What can hang from each mark:
telup: futez zunu
roru: zunu
nugu: baki lodur telup tosi
baki: legof telup
tosi: nugu
futez: lodur telup

Known rows, with every way that one mark hangs from another:
roru{zunu}: [-1.13 -3.71  1.07 -3.76 -0.91  1.35 -4.77 -0.65  2.41 -1.21 -0.95 -3.41
  0.57  2.92  3.66 -2.02 -0.94]
baki{telup{futez}}: [-1.21 -3.87  1.22 -0.83 -0.52  1.85  0.18  0.82  0.60  0.44 -0.64 -2.65
  0.69  0.67  2.28 -0.62 -0.58]
nugu{lodur tosi}: [ 2.64 -4.10 -0.58  1.98 -1.37  1.71 -7.25  0.00  1.86 -1.18 -0.49 -1.76
 -2.54 -1.53  5.67 -0.34 -4.25]
tosi{nugu{baki lodur telup{futez zunu}}}: [-0.67  4.46  1.44 -0.96  1.51 -0.73  2.73  0.91 -3.83  0.82  1.91  1.48
  1.60  0.35 -6.80  0.18  2.69]
futez{lodur}: [ 0.11 -5.18 -0.07  1.90 -0.27  1.92 -2.85 -2.86  2.02 -0.35 -1.76 -3.06
 -2.99 -1.66  5.80 -0.84  0.35]
baki{telup{futez{lodur} zunu}}: [-1.12 -4.68 -0.98 -0.02  2.60  1.47  3.17 -1.20  1.03  0.95  0.26 -2.88
  0.44  0.13 -0.72 -1.08  1.86]
tosi{nugu{lodur telup{futez}}}: [-0.54  0.31  2.16  0.88 -0.75  1.40 -1.30  0.32 -3.32  0.51  1.10 -0.41
 -1.02 -1.11 -0.46 -0.19  0.39]
nugu{lodur}: [ 1.40 -2.53  0.70  1.90 -0.41  1.93 -3.98 -0.19  2.65 -0.39  0.33 -2.24
 -2.72  0.21  5.52  0.09 -3.57]
baki{legof telup{zunu}}: [-1.59 -1.30 -1.20 -0.40 -0.15 -1.58  3.43 -0.29  4.06 -1.24  0.59  0.36
  1.13  1.68  1.95 -0.33 -1.39]
tosi{nugu{telup{futez{lodur} zunu}}}: [-2.58 -1.62 -0.13 -0.34  0.96 -0.11  1.87 -1.80 -2.50 -0.25 -0.21 -1.35
  0.40 -1.32 -3.83 -1.42  5.49]
baki{legof telup{futez zunu}}: [-2.82 -0.78  0.85 -1.00  1.04 -1.07  5.67  0.86  2.54 -0.06  0.55 -1.47
  2.79  0.77  1.08 -0.92 -0.83]
nugu{baki{legof} lodur telup tosi}: [ 1.95  5.52 -0.08  1.68 -0.87 -1.13 -1.57  0.62 -1.06  0.32 -0.09  2.49
 -1.61 -2.08  1.48  1.40 -2.43]
futez{lodur telup{zunu}}: [-0.32 -8.33 -2.06  2.69 -0.28  1.37 -0.58 -0.75  3.20 -0.70 -2.88 -2.06
 -0.37  1.31  0.50  1.67  1.97]
tosi{nugu{baki{legof} lodur telup}}: [ 0.59  5.63  1.91  1.95 -1.25 -1.36  1.98 -1.37 -3.31  0.93  1.56  4.64
 -1.52 -1.77  0.24  0.99 -0.40]
telup{zunu}: [-1.61 -2.80 -0.88 -1.32 -0.25 -0.65 -1.88  0.28  4.38 -2.46 -1.25 -2.99
  0.73  2.14  1.53 -0.91  0.22]
nugu{baki{legof} lodur tosi}: [ 2.61  1.69  1.39  2.32 -0.58 -0.43 -1.70 -0.51  0.35  0.33  0.08  1.44
 -1.34 -3.20  5.42  0.33 -4.59]
nugu{lodur telup{zunu}}: [-0.06  1.92 -2.24  0.08  0.72 -0.25 -1.88  1.50  2.47 -1.30  1.04 -1.15
 -1.22  2.94 -2.17  1.00 -0.49]
telup{futez zunu}: [-2.76 -2.56  1.29 -2.04  0.95 -0.13  0.27  1.37  2.92 -1.38 -1.07 -4.83
  2.42  1.20  0.73 -1.56  0.66]
baki{legof telup}: [-0.73 -1.92  0.32  0.86 -1.70 -0.19  1.39 -0.82  2.55 -0.37 -0.25  0.39
 -0.65  0.16  5.62 -0.05 -2.45]
nugu{baki telup tosi}: [ 0.58  2.23 -1.35 -1.35 -2.37 -0.76 -4.97  1.09 -1.14 -1.33 -2.68  0.52
 -0.18 -0.18 -1.34  0.65  1.63]

Rows:
[ 1.90  0.78 -1.59 -0.10  1.95  0.43  1.78  0.41  1.12  1.01  2.43  1.86
 -0.06  2.76 -2.82  1.09 -1.58] : nugu{baki{telup{zunu}} lodur}
[ 1.91 -0.54 -0.93  0.28  0.79 -0.07  2.20 -1.37 -1.79  0.82  3.19  4.41
  0.11  1.27 -3.89  0.10 -0.12] : tosi{nugu{baki{telup{zunu}} lodur}}
[-1.19  0.94  0.99  0.36  3.34 -0.56  8.64 -1.68 -0.42  2.48  0.70  0.30
  1.57 -1.53 -1.02 -0.45  1.52] : nugu{baki{legof telup{futez{lodur} zunu}}}
[ 0.60  4.03 -0.79 -0.25  0.41 -1.28  0.45 -0.24 -2.43 -0.21  1.89  3.37
 -0.09  1.27 -5.84  0.71  2.03] : tosi{nugu{baki lodur telup{zunu}}}
[-1.89 -4.03  0.58 -0.07  2.49  1.01  1.34 -1.24  1.95 -0.07 -1.06 -4.95
  0.44 -1.01  1.28 -1.64  2.02] : telup{futez{lodur} zunu}
[ 2.70  3.07 -1.28  0.66 -0.97  0.40 -5.18  1.15 -1.54 -0.01 -0.34  1.26
 -1.93 -0.56 -0.97  1.42 -1.06] : nugu{baki lodur telup tosi}
[ 0.68  4.31 -0.64 -1.19  1.81 -0.62 -0.89  2.86 -1.76  0.31  0.26 -0.51
  1.46  0.09 -5.58  0.50  0.68] : nugu{baki lodur telup{futez zunu} tosi}
[-1.83  3.20  0.02 -1.35  2.85 -0.30  3.46 -0.04 -1.55  1.10 -1.02 -1.86
  1.02  0.13 -5.42  0.10  5.27] : nugu{baki telup{futez{lodur} zunu}}
[ 0.02  0.86 -1.42 -0.51  1.07  0.02 -2.92  2.75  0.30 -0.95  0.25 -2.56
  0.69  0.26 -2.84 -0.07 -0.47] : nugu{lodur telup{futez zunu} tosi}
[ 1.15 -1.64 -3.05 -2.09 -0.33 -1.04 -1.23  0.53  0.84 -1.11 -0.58  1.48
  1.79  1.35 -3.01 -0.17  0.48] : nugu{baki{telup{zunu}} tosi}
[ 1.99  2.40  1.19  2.20  0.40  0.29  3.34 -0.66  0.23  2.19  2.00  3.10
 -1.57 -0.43  3.24  1.35 -4.04] : nugu{baki{legof telup} lodur}
[-1.51  4.33 -1.68 -2.75  0.11 -1.98  0.27  1.45  0.98 -1.34 -1.07  0.12
  1.41  3.19 -5.16  0.93  3.42] : nugu{baki telup{zunu}}
[-1.87 -2.29  0.32  1.02  2.57 -0.07  6.69 -1.78  1.53  1.27  0.61 -1.62
  0.71 -1.45  1.63 -1.07  0.47] : baki{legof telup{futez{lodur} zunu}}
[ 3.38  0.94 -0.16  2.25 -0.50  0.07  0.11 -0.42 -0.49  1.28  1.24  3.54
 -1.25 -2.16  3.39  0.79 -4.71] : nugu{baki{legof telup} lodur tosi}
[ 1.39  3.37  0.81  0.91 -1.26  0.18 -1.51 -0.83 -3.79  0.61  1.21  3.45
 -1.92 -0.30 -2.11  1.03  1.06] : tosi{nugu{baki lodur telup}}
[ 2.04 -0.28 -2.06  1.38 -1.66  1.01 -7.02  1.10  0.34 -1.19 -0.49 -0.68
 -2.81 -0.42  1.69  0.81 -2.14] : nugu{lodur telup tosi}
[-2.10 -3.13 -0.20 -2.10  1.09  0.43  2.12  1.32  1.98 -0.39  0.04 -2.71
  2.50  2.27 -1.33 -0.90  0.49] : baki{telup{futez zunu}}
[-0.10  1.47  0.99  0.16 -1.01 -0.70  3.40 -0.75  0.69  0.88 -0.07  2.39
  0.19 -0.01  3.06  0.59 -1.40] : nugu{baki{legof telup}}
[ 2.02 -2.30 -1.35 -0.87 -1.90  0.47 -3.23  0.01 -0.54 -0.23 -1.34  1.54
  0.08 -0.28  0.64  0.03 -0.63] : nugu{baki{telup} tosi}
[ 0.64 -2.14  0.55 -0.59 -2.21  0.23  0.23 -1.93 -2.78  0.41  0.33  3.70
  0.04  0.01 -0.56 -0.39  1.44] : tosi{nugu{baki{telup}}}
[-1.26 -0.77  0.02 -1.33 -1.83  0.35 -4.73  2.20 -0.68 -1.45 -2.67 -3.26
  0.61 -1.01  0.50 -0.53  1.08] : nugu{telup{futez} tosi}
[-0.15  0.22  1.72  0.45 -2.18 -1.19  3.66 -2.54 -2.36  0.70  0.64  4.93
  0.46 -1.52  1.92 -0.37 -0.05] : tosi{nugu{baki{legof telup}}}
[ 0.68  5.92  2.10  1.07  0.20 -0.62  0.50  1.73 -2.52  1.35 -0.10  0.70
  0.12 -3.05  0.56  0.76 -1.87] : nugu{baki{legof} lodur telup{futez} tosi}
[-1.92  2.73  2.88 -1.83 -1.43 -0.34  0.75  0.32 -4.83  0.42 -1.00  0.87
  1.48 -0.94 -3.40 -0.43  4.29] : tosi{nugu{baki telup{futez}}}
